Every row comes from one small tree of marks. The marks that hang from a mark follow it in brackets, in the order of their numbers. Every link used is in the known rows. Which tree was each row made from?
(in the rows, 128 means zero)
Known rows:
J916{J408 J664 J710{J179}}: [ 56  80  98  96 161  55 129 101 118  77 162 212  98 118 118 121 131 109
 150  79 111  87]
J256{J566{J408{J380 J916{J664}}}}: [127 102 108 114  94 145 116 147 184 123 116  73 100 151 123 165 165 122
 146 144 107  94]
J566{J256 J408{J380 J916{J710}}}: [157 113 149 127  79 151 145 108 115 142 163 135 128 103 114 151  94 154
 123 138 101 189]
J710{J179 J916}: [109 101 168 204 181 114  82 131 129 177 105 191 108 172 190 139  72  95
 107  59 138 102]
J256{J566{J408{J380 J916{J664 J710}}}}: [116  92  83 114  79 129 133 139 180 115 145  94  90 129 113 164 155 148
 149 151 105 120]
J710{J179 J916{J566{J256} J664}}: [ 90 122 201 101 204 132 157 142 131 146  72 161 148 153 163 146 136  70
 123  92 132 153]
J664{J916{J408{J380 J566} J710}}: [115 180  70 165  83 115 102 105 121 144 164  76 149  90 124  87 125 147
 135 132 142 102]
J408{J380 J566{J256} J916{J664 J710}}: [136 125 132 116  80 136 180 125 142 129 177  75 170  48 113 130 118 182
 180 196 124 169]
J566{J256}: [184 102 126 163 196 138 100 124  97 153 139 162  88 131 132 112  90 115
 115 121 117  89]
J408{J380 J566 J916{J664}}: [149 125 114 137  78 128 127 146 151 132 152  62 166  88 143 119 122 163
 177 168 151 109]
J380{J566{J256 J408{J916{J664 J710{J179}}}}}: [ 93 105 167 130 120 135 144  97 143 121 126 159 129 135 148 141 145  89
 138 150  95 157]
J978{J256{J566{J408{J380 J916}}}}: [156 135 136 161  95 154  97 143 158 125  96  95  95 160  95 195 128 143
 114 132 123 124]
J408{J380{J566{J256}} J916{J664 J710}}: [135 128 112 129 114 134 150 120 132 108 167 108 162  67 131 108 142 182
 152 183 108 152]
J978{J256{J566{J408{J380 J916{J664}}}}}: [124 129 148 114  95 154 115 156 161  97  96  94 109 153  77 192 154 139
 140 144 122 129]
J978{J256{J566{J408{J380 J916{J710}}}}}: [142 123 113 161  79 139 116 133 154 115 130 113  90 141  85 193 118 167
 119 143 121 142]
J710{J179 J916{J408{J380} J566 J664}}: [ 54 160 171  83 157  97 136 141 139 112  67 139 173 135 146 131 144  91
 123  73 134 137]
J380{J566}: [177 119  73 217 194 113  61 130 123 140 128 135  81 148 163  74 112 113
 112 135 142  28]
J408{J566 J916}: [192 128  97 199 107 127 107 131 139 165 159  93 114 139 173 120  77 150
 152 164 153  78]
J566{J256 J408{J380 J916{J664 J710{J179}}}}: [ 92  84 189  83  77 138 166 103 127 125 146 154 152 101 115 171 133 124
 144 117  97 204]
J566{J256 J408{J380 J916{J664 J710}}}: [121 111 157  76  79 147 163 121 120 113 160 134 145  96  89 146 130 151
 152 146 100 197]
J179{J710{J916{J566}}}: [168 109 109 155 173 126 143 162 104 156 107 159 121 168 168 114  98 157
  82 101 192 128]
J380{J566{J256 J408{J916{J664 J710}}}}: [124 130 138 123 124 144 141 116 135 115 142 141 126 129 121 114 141 119
 143 182  96 149]

Which tree is each row?
[173 129 125 188 172 143  84 122 122 145 112 104 124  88 138  88 117 119
 103 142 120  89]
J408{J380{J566{J256}}}
[110 170 193  62 154 152 156 171 124 131  78 114 162 138 105 125 150 104
 132 130 127 177]
J710{J916{J566{J256 J408{J380}} J664}}
[131 135  61 161 132  70 112 107 120 117 177 140  85 108 106  89  85 142
 148 151 132  71]
J916{J408{J566} J710}
[122 139 139 124 104 146 147  94 108 167 122 101 154 129 153 141 161  86
 100  86 142 184]
J664{J916{J566{J256 J408{J380}} J710{J179}}}
[136  94 120  87 137 107 191 110 116 112 160 149 139 124 164 151 136 134
 142 136 127 163]
J408{J916{J566{J256} J664 J710{J179}}}
[144 142 141 124 121 153 126 130 142 115 126  86 168  88 146 106 147 150
 144 176 108 130]
J408{J380{J566{J256}} J916{J664}}
[152 163 132 148 163 129 108 164 118 162  92 140 105 195 143 116 109 103
 107 107 155 119]
J710{J916{J566{J408}}}
[120 119 131 150 157 118 123 151 115 137 113 190 121 158 139 116  84 156
  87  91 154 116]
J179{J710{J916{J408}}}
[131 122 186  74  88 164 143 132 123 125 128 121 157 118 102 146 135 129
 143 135  99 172]
J566{J256 J408{J380 J916{J664}}}
[162 104 141 133 100 146 144 108 111 144 172 167  97 139 120 147  89 139
 131 142  99 163]
J566{J256 J408{J916{J710}}}
[126 127  85 147 118 118 122 103 107 162 139 135 116 175 175 128 156  85
 106  72 168 131]
J664{J916{J566{J408} J710{J179}}}
[150 120 125 167 148 139  81 143 146 125  94 135  51 182  83 180 124 103
 113 123 128  81]
J978{J256{J566{J408}}}
[115 181 105 147  93 136 127  93 117 145 155  74 160  75 111 100 123 138
 135 147 124 133]
J664{J916{J408{J380 J566{J256}} J710}}
[108 170 113 117 119 123 148  76 105 135 130 103 171 104 148 125 156 101
  98  90 128 156]
J664{J916{J408{J380} J566{J256} J710{J179}}}
[130 179  94 149 118 133  67 116 103 138 133  98 143 128 139  89 135 130
 111  82 127  82]
J664{J916{J408{J380}}}
[111 133 216 136 170 146 144 126 133 176  60 161 131 184 166 163 113  49
  96  82 131 166]
J710{J179 J916{J566{J256 J408}}}
[154 114 106 117 110 124 108 151 120 117 161 113 145 109 146 115 125 172
 151 123 132 109]
J408{J380 J916{J664}}
[123 144  56 171 140  79  89 102 120  94 159 134 108  84 111  72 115 154
 114 136 114  82]
J916{J408{J380{J566}} J710}
[ 45 114 140 100 152  86 140  85 136  78 127 157 149  65 109 113 159 106
 137 125  88 131]
J916{J408{J380{J566{J256}}} J664 J710{J179}}
[112 118 185  60 137 157 189 171 119 129  73 137 171 132 111 136 151 136
  99 114 170 200]
J179{J710{J916{J566{J256 J408{J380}} J664}}}
[126 152  74  55 184  81 125 149 106  73 121 133 113 148 106  85 163 105
 138 122 137  55]
J916{J408 J566 J664}
[123 159  58 157 128 106  87 102  94 130 177 145 107 140 133  84 120 138
 118 102 129  84]
J664{J916{J408 J710}}
[114 121 125 113  84 136 131 147 156  90 128 114 104 136  67 189 149 163
 144 151 120 149]
J978{J256{J566{J408{J380 J916{J664 J710}}}}}
[133 136 116 145 125 133  94 139 141 121 125 128 114 166 151  98 144 107
 142 158 123  85]
J380{J566{J408{J916{J664}}}}
[143 117 101  64 161 107 125 160 109 102 116 135  97 177 110 103 171  89
 141 115 159  88]
J916{J566{J408} J664}
[ 78 136 192  91 125 143 175 151 141 123  88 126 184  88  98 124 119 150
 125 142 148 169]
J179{J710{J916{J408{J380 J566{J256}} J664}}}
[172 117 142 137 182 147 168 153 108 160  95 158 132 156 156 125 101 149
  76 113 178 158]
J179{J710{J916{J566{J256}}}}
